What can hang from each mark
q675: q69 q277 q408 q987
q321: q277 q408 q987
q277: q321
q408: q321
q69: q321 q675
q987: q321 q675

Every row comes from one small tree of marks. The marks that hang from a mark follow it in brackets, in the order of their numbers. Every link used is in the known rows. Which tree was each row made from?
Known rows
q277{q321{q408 q987}}: -.45 -.12 -.58  .21  .09  .24 -.41  .19 -.10 -.15  .03 -.16  .58 -.26  .34 -.53 -.27 -.33 -.42 -.12  .29  .17
q408{q321{q987{q675}}}: -.48 -.26 -.40  .20  .19 -.12 -.39  .26 -.08 -.14  .14 -.10  .53 -.11  .11  .14 -.64 -.32 -.21 -.07 -.03 -.14
q277{q321{q408 q987{q675{q69}}}}: -.38 -.21 -.50  .28  .11  .19 -.54  .24 -.09 -.17  .29 -.06  .53 -.03  .39 -.37 -.26 -.21 -.33 -.05  .19  .20
q69{q675{q408}}: -.13 -.08 -.49 -.25  .29 -.08  .06  .24 -.11 -.19  .25  .56  .51  .22  .42  .05 -.27 -.26 -.21  .06 -.04 -.28
q321{q408}: -.28  .03 -.41  .15  .27  .14 -.50  .17 -.07 -.09 -.15 -.03  .55 -.16  .15 -.13 -.01 -.27 -.37 -.09  .12 -.02
q277{q321}: -.21 -.18 -.61  .02  .24  .17 -.29  .16 -.12 -.18  .00  .52  .60 -.11  .21 -.38 -.28 -.30 -.40  .08  .16  .21
q675{q69 q408 q987{q321{q277}}}:  .24 -.37 -.43 -.30  .54  .04 -.01  .31 -.04 -.32 -.04  .35  .56  .17  .48 -.33 -.56 -.32 -.19  .13  .07 -.02
q675{q277{q321} q408}:  .13 -.26 -.63  .00  .18  .14  .25  .19  .01 -.04  .08  .58  .52 -.04  .49 -.21 -.35 -.42 -.39  .02  .21  .15
q675{q277}:  .06 -.11 -.43  .30  .22  .01 -.23  .18  .04  .03 -.03  .46  .56  .05  .33  .01 -.22 -.39 -.49  .02  .04 -.06
q675{q277 q408{q321} q987}:  .29 -.35 -.47 -.24  .45 -.06  .20  .28  .04  .00  .00  .27  .53 -.15  .32  .21 -.57 -.47 -.20 -.07  .25 -.11
q69{q321{q408 q987} q675}: -.43  .41 -.42  .05  .03  .05 -.44  .17 -.13 -.13  .42 -.19  .51  .56  .18 -.07 -.23 -.29 -.38 -.16 -.07 -.43
q321{q277 q408 q987}: -.61  .06 -.40  .36  .05  .10 -.48  .19  .01 -.29  .04 -.52  .52 -.12  .25 -.29 -.36 -.46 -.45 -.06  .10 -.13
q69{q321{q408} q675{q277 q987}}:  .12  .32 -.39 -.14  .27  .04 -.42  .20 -.01  .03  .50  .20  .51  .69  .13  .06 -.16 -.41 -.45 -.11  .01 -.37
q321{q277 q408 q987{q675{q69}}}: -.50 -.06 -.32  .43  .08  .03 -.63  .24  .03 -.31  .37 -.39  .46  .17  .32 -.08 -.35 -.32 -.36  .04  .02 -.08
q321{q277 q987}: -.52 -.03 -.46  .28  .05 -.03 -.29  .18 -.02 -.33  .04 -.08  .54 -.03  .31 -.22 -.52 -.46 -.43  .07  .02 -.15
q987{q675{q69 q277{q321}}}:  .12 -.31 -.43  .32  .26  .03 -.44  .26  .03 -.06  .45  .71  .50  .37  .39  .05 -.28 -.22 -.39  .16 -.05  .16
q408{q321{q277 q987{q675}}}: -.57 -.23 -.40  .24  .15 -.12 -.40  .24 -.03 -.29  .27 -.16  .51 -.03  .00  .10 -.79 -.44 -.28  .04 -.08 -.14
q69{q321{q277}}: -.26  .35 -.50  .00  .11  .09 -.36  .07 -.08 -.30  .12  .30  .53  .44 -.14  .01 -.32 -.42 -.47  .11 -.17 -.20
q408{q321{q277 q987{q675{q69}}}}: -.45 -.28 -.36  .31  .20 -.12 -.46  .28  .01 -.32  .28 -.12  .53  .07  .03  .19 -.80 -.33 -.29  .09 -.11 -.14
q321{q277 q987{q675}}: -.55 -.09 -.42  .28  .01 -.09 -.35  .19 -.03 -.33  .33  .01  .45  .15  .32 -.12 -.51 -.45 -.36  .12 -.08 -.13
q69{q321{q277 q408 q987} q675}: -.51  .43 -.42  .07  .00  .05 -.47  .16 -.06 -.28  .55 -.24  .49  .67  .06 -.11 -.38 -.42 -.47 -.06 -.13 -.42
q987{q675{q69 q408{q321}}}: -.06 -.36 -.39 -.03  .37 -.09 -.19  .31 -.05 -.21  .23  .42  .47  .16  .25  .37 -.42 -.13 -.06  .10 -.09 -.04
q69{q321 q675{q277}}:  .02  .32 -.45  .02  .12 -.03 -.26  .15 -.04 -.03  .48  .54  .52  .81  .14  .15 -.27 -.37 -.50  .01 -.21 -.38

Which tree is each row?
-.02 -.31 -.44  .07  .22 -.10 -.02  .24  .01 -.03  .31  .41  .43  .15  .28  .30 -.44 -.40 -.22  .03 -.05 -.05 | q987{q675{q277 q408{q321}}}
-.32 -.21 -.51 -.08  .22 -.04  .14  .25 -.09 -.18 -.13 -.04  .54 -.29  .29  .08 -.60 -.33 -.12 -.10  .10 -.14 | q675{q408{q321{q987}}}
-.42 -.21 -.59  .14  .08  .09 -.33  .19 -.14 -.19  .26  .27  .52 -.04  .40 -.40 -.38 -.32 -.34  .03  .12  .15 | q277{q321{q987{q675}}}
 .20 -.28 -.38  .14  .27 -.07 -.08  .28  .04 -.06  .34  .61  .43  .34  .54  .30 -.24 -.22 -.23  .13 -.07 -.01 | q987{q675{q69 q277 q408}}
-.53 -.20 -.43  .24  .18 -.06 -.33  .23 -.02 -.29  .03 -.24  .59 -.16 -.02  .02 -.81 -.44 -.35  .00  .00 -.16 | q408{q321{q277 q987}}
-.19  .19 -.40  .21  .15  .05 -.45  .21 -.03 -.32  .15  .10  .58  .45  .16  .07 -.41 -.19 -.39  .10 -.11 -.18 | q675{q69{q321{q277 q987}}}
-.18 -.31 -.41  .05  .29 -.04 -.01  .32  .00 -.35  .04 -.05  .57 -.05  .28  .22 -.74 -.23 -.16  .07  .03 -.12 | q675{q69 q408{q321{q277 q987}}}
 .19 -.33 -.54  .20  .18  .11  .15  .30  .05 -.10  .17  .33  .56  .06  .71 -.12 -.47 -.25 -.35  .02  .22  .13 | q675{q69 q277{q321{q987}} q408}
-.35 -.16 -.41  .25  .26  .19 -.51  .15 -.05 -.22 -.06 -.12  .56  .14  .12 -.70 -.43 -.51 -.51 -.01 -.08  .03 | q987{q321{q277 q408}}
 .03 -.30 -.50 -.49  .50 -.05  .11  .27 -.10 -.17 -.14  .23  .55 -.29  .20  .15 -.53 -.34 -.05 -.03  .23 -.12 | q675{q408{q321} q987}
 .43  .11 -.33  .09  .41  .10 -.50  .26  .07  .02  .17  .21  .57  .45  .25  .18 -.16 -.25 -.42 -.04  .12 -.11 | q675{q69{q321{q408}} q277 q987}
-.04 -.25 -.49  .22  .16  .02 -.33  .19 -.01 -.02  .41  .65  .47  .25  .32 -.09 -.25 -.38 -.41  .11 -.02  .13 | q987{q675{q277{q321}}}
 .02 -.21 -.45  .06  .18 -.07  .03  .20 -.01 -.02  .29  .58  .40  .20  .46  .17 -.22 -.37 -.25  .06 -.02 -.04 | q987{q675{q277 q408}}
-.06 -.20 -.56 -.03  .13 -.01  .18  .25 -.03 -.09  .44  .44  .51  .26  .62 -.19 -.45 -.40 -.36  .00  .10 -.13 | q69{q675{q277{q321{q987}} q408}}
 .25 -.17 -.45 -.33  .38 -.11  .14  .27  .01 -.03  .35  .61  .50  .28  .58  .08 -.33 -.39 -.25  .04  .10 -.29 | q69{q675{q277 q408 q987}}
-.26 -.28 -.59  .06  .12  .09 -.16  .25 -.11 -.23  .30  .30  .51  .02  .52 -.28 -.42 -.23 -.23  .05  .16  .17 | q277{q321{q987{q675{q69 q408}}}}
-.07 -.37 -.33  .23  .34  .00 -.54  .25 -.12 -.15  .19  .48  .51  .44  .35 -.35 -.40 -.23 -.30  .10 -.27  .06 | q987{q321 q675{q69}}
-.14  .37 -.41 -.30  .27  .05 -.52  .16 -.06 -.26  .50  .10  .50  .70 -.06 -.02 -.27 -.43 -.40  .03 -.05 -.39 | q69{q321{q277 q408} q675{q987}}
-.26 -.18 -.41  .14  .13 -.09 -.13  .28 -.09 -.20  .22  .13  .46  .08  .60  .07 -.34 -.18 -.13  .02  .02 -.10 | q321{q987{q675{q69 q408}}}
 .27 -.29 -.41  .05  .41  .02 -.23  .21  .00  .07 -.03  .38  .57  .14  .44 -.46 -.43 -.53 -.47 -.04  .07 -.03 | q675{q277 q987{q321}}
-.05 -.24 -.45 -.47  .45 -.14  .03  .29 -.06 -.28  .33  .37  .52  .17  .21  .13 -.62 -.42 -.15  .08  .06 -.31 | q69{q675{q408{q321{q277}} q987}}
-.02  .29 -.46 -.41  .31 -.04 -.34  .18 -.14 -.15  .39  .53  .54  .65  .10  .07 -.25 -.30 -.30  .02 -.09 -.42 | q69{q321 q675{q987}}
 .00 -.24 -.42 -.03  .31 -.06 -.16  .28 -.07 -.20  .24  .56  .45  .23  .45  .24 -.19 -.11 -.10  .14 -.07 -.02 | q987{q675{q69 q408}}
 .28  .12 -.38  .32  .23  .06 -.37  .21  .05 -.03  .15  .49  .58  .55  .21  .26 -.24 -.20 -.48  .05 -.11 -.11 | q675{q69{q321} q277}
